Known rows, with every way that one mark hangs from another
V{N Q{T{L}}}: [ 28  -6 -24  15  12 -19 -15   6  18  -1   9 -27   5  -1 -49  11 -12  -4
  32]
R{L{Q{V}}}: [ 17  -8  13  11  11  -5 -16  -9  -7  40 -10  -6   3  12  10  -6   0  14
  42]
L{R{Y}}: [ 13 -21 -11 -12  -1  15   4 -18 -20  -2  -4  30  -5 -14  10 -11   8  30
  19]
T{Q{V}}: [ -1  -5   0   0   6 -18  -6   5  18  38 -14 -20  39  -4 -22  -2 -14  -5
  -6]
V{Q{T}}: [ 13 -31 -18  12   6 -19   3   8  22  -5  11  -5   4   7  -6  -3 -22  -8
   8]
Q{L{R} T V{N}}: [ 15  -6 -46  33  11 -27  -6  10  12   5 -20 -14  21  13 -22  16 -32   9
  20]
Q{L T}: [  1 -19 -32  15   0 -20   8 -15  -4   8  -5   0   9  28 -12   0 -25 -15
 -11]
R{L}: [ 22  35   8  -6   9  -5  -6 -13 -19  10  10  18  -4  -6   8  -5  20   4
  17]
N{V{Q{L{R{Y}}}}}: [  2 -39 -32  -4   5  -5  26 -11  33   3   6  11  17 -20 -22   8  -1  24
  -8]
V{N Q}: [  8  -1   3  10  15  -1  -9  19  35 -12  21 -20   5 -15 -29  21   3  -9
  21]
R{L{Q} Y}: [ 24 -29  17  -4  12  22  -2 -39 -32  33   1  20 -12   9   5 -18  13  12
  52]
N{V}: [ -3   2 -12  11   5  -2  24   6  37   7  -9  -2   2 -12  -4   5 -11  -1
   0]
T{L Q}: [ 12  10  -2 -20  -4 -10 -11 -22 -15  33  -2 -16  25  -2 -51  -5   6   0
 -10]
L{Q{T} R}: [ 21 -55 -26  20   1  -1   1 -13  -7  10 -14   5 -16  29  10  -6 -28  22
  29]
V{Q}: [  0 -16   4  -4   3  -8  -3  11  21  -8  16  -8   4 -10  -9   4   0  -1
  -2]
T{L{R{Y}}}: [ 23  -8 -14 -20  -9   9 -12 -31 -39   9 -10  25  -6 -13 -14 -12  16  43
  21]
L{Q{T V} R}: [ 18 -56 -27  28   4 -11  -8   2   6  22 -28  -7  -2  29  13  -6 -37  30
  37]
T{Q{L{R}}}: [  3  -8 -19 -12  -2 -15   3 -20 -10  19   5  -2  32   2 -35   5  -1   9
 -34]
N{V{Q}}: [ -1 -14  -9   8   9 -10  22  15  59   0   6 -10   7 -19 -13  11  -7   0
  -3]
L{Q}: [  2 -42   7   8   2  13  -3 -12   2  15  -5 -11 -10  18  -2  -1  -9   2
  18]

Rows
[  7 -43  -7  15   1  -2 -13   4   4  18 -22  -9   1  13   9   0 -15  38
  25]
L{Q{V} R}
[ 26  24 -14  -1   7 -20 -28   2   1  33 -14 -28  35 -19 -57   9  -2  28
  23]
T{L{R} Q{V{N}}}
[  8 -13 -23  10  11  -2  -8  -4   1  11 -16  -1  24 -10 -23  11  -5  25
  27]
Q{L{R{Y}} V{N}}
[ 33  11 -39  23   7 -23 -26   7   0  11 -25 -15  10   3 -25   6 -20  30
  42]
Q{T{L{R}} V{N}}
[ 15  -3 -27  14  -1 -28 -17  -1  -3  24 -28 -12  14  14 -16  -6 -25  11
  19]
Q{T{L} V}
[ -1   5 -10  14  13 -20  -8   4  24  36  -7 -39  56  -1 -56  18 -15 -20
  -4]
T{Q{L V{N}}}
[ 12 -36 -40   8   0 -30   2  -3  10  -8  13   2  11  12 -16   6 -18  14
 -15]
V{Q{L{R} T}}
[ 36  -7  -8  39  26 -11 -15  -2   8  36 -14 -16   0  23  -7  -1 -23  -1
  74]
R{L{Q{T V{N}}}}
[ 10 -18 -44  10  -3 -22   5 -14 -11   0  -7  10   5  22  -6   0 -22  12
 -12]
Q{L{R} T}
[ 16  21  -3   4  10 -16 -24   1  11  41 -14 -41  39 -11 -63  10  -5  -1
  20]
T{L Q{V{N}}}
[ -1 -10  -8  11  12 -10  -4   8  27  -7  22 -29  19  -5 -46  27   3 -16
  -1]
V{N Q{L}}
[ 19 -18 -20  26  18 -14   1  17  34  -9  14 -17   4   0 -26  12 -22 -19
  33]
V{N Q{T}}
[ 18  10 -14 -13  -4 -25 -24  -7 -10  38 -18 -13  35 -10 -37  -2  -1  33
  -4]
T{L{R} Q{V}}
[ -5  -7 -25   5  -4 -23 -10   5  -2   8 -14  -4  24   4  -5  10  -8  30
 -16]
Q{L{R} V}
[  6   2 -23   9  12 -23 -12   4  15  28  -6 -27  49  -6 -45  20 -12   7
  -4]
T{Q{L{R} V{N}}}
[ 25 -42 -27  41  15  -8 -12  11  20  17 -25 -20   0  21  -6   9 -38  18
  61]
L{Q{T V{N}} R}
[ 14 -40 -43   3  -2  -6  14 -30 -22   6  -9  26   7  16  -4 -10 -17  18
   8]
Q{L{R{Y}} T}
[ 28 -22  -6  27  15 -17 -11  -9  -3  40 -19  -2  -1  30  12 -14 -23   5
  52]
R{L{Q{T V}}}
[ 28 -14 -47   9   2 -29  11   0  32   3  -5  -1  -1 -11 -26   2 -20  33
  11]
N{V{Q{T{L{R}}}}}
[  8 -42 -45  11   1 -18   1 -15 -10  18 -26  15  22  13  -1  -8 -26  25
  16]
Q{L{R{Y}} T V}
[ 21 -13 -14 -20  -3  -9 -18 -23 -23  44 -24   3  35 -17 -36 -15   2  40
  14]
T{L{R{Y}} Q{V}}
[-10 -21 -21   9   7 -18  21   4  51   6  10 -18  20  -8 -31  18 -10  -5
 -26]
N{V{Q{L}}}
[ 23 -28  15   4  15  10 -10 -23 -14  44 -14  12   2   6   9 -18   3  21
  59]
R{L{Q{V}} Y}
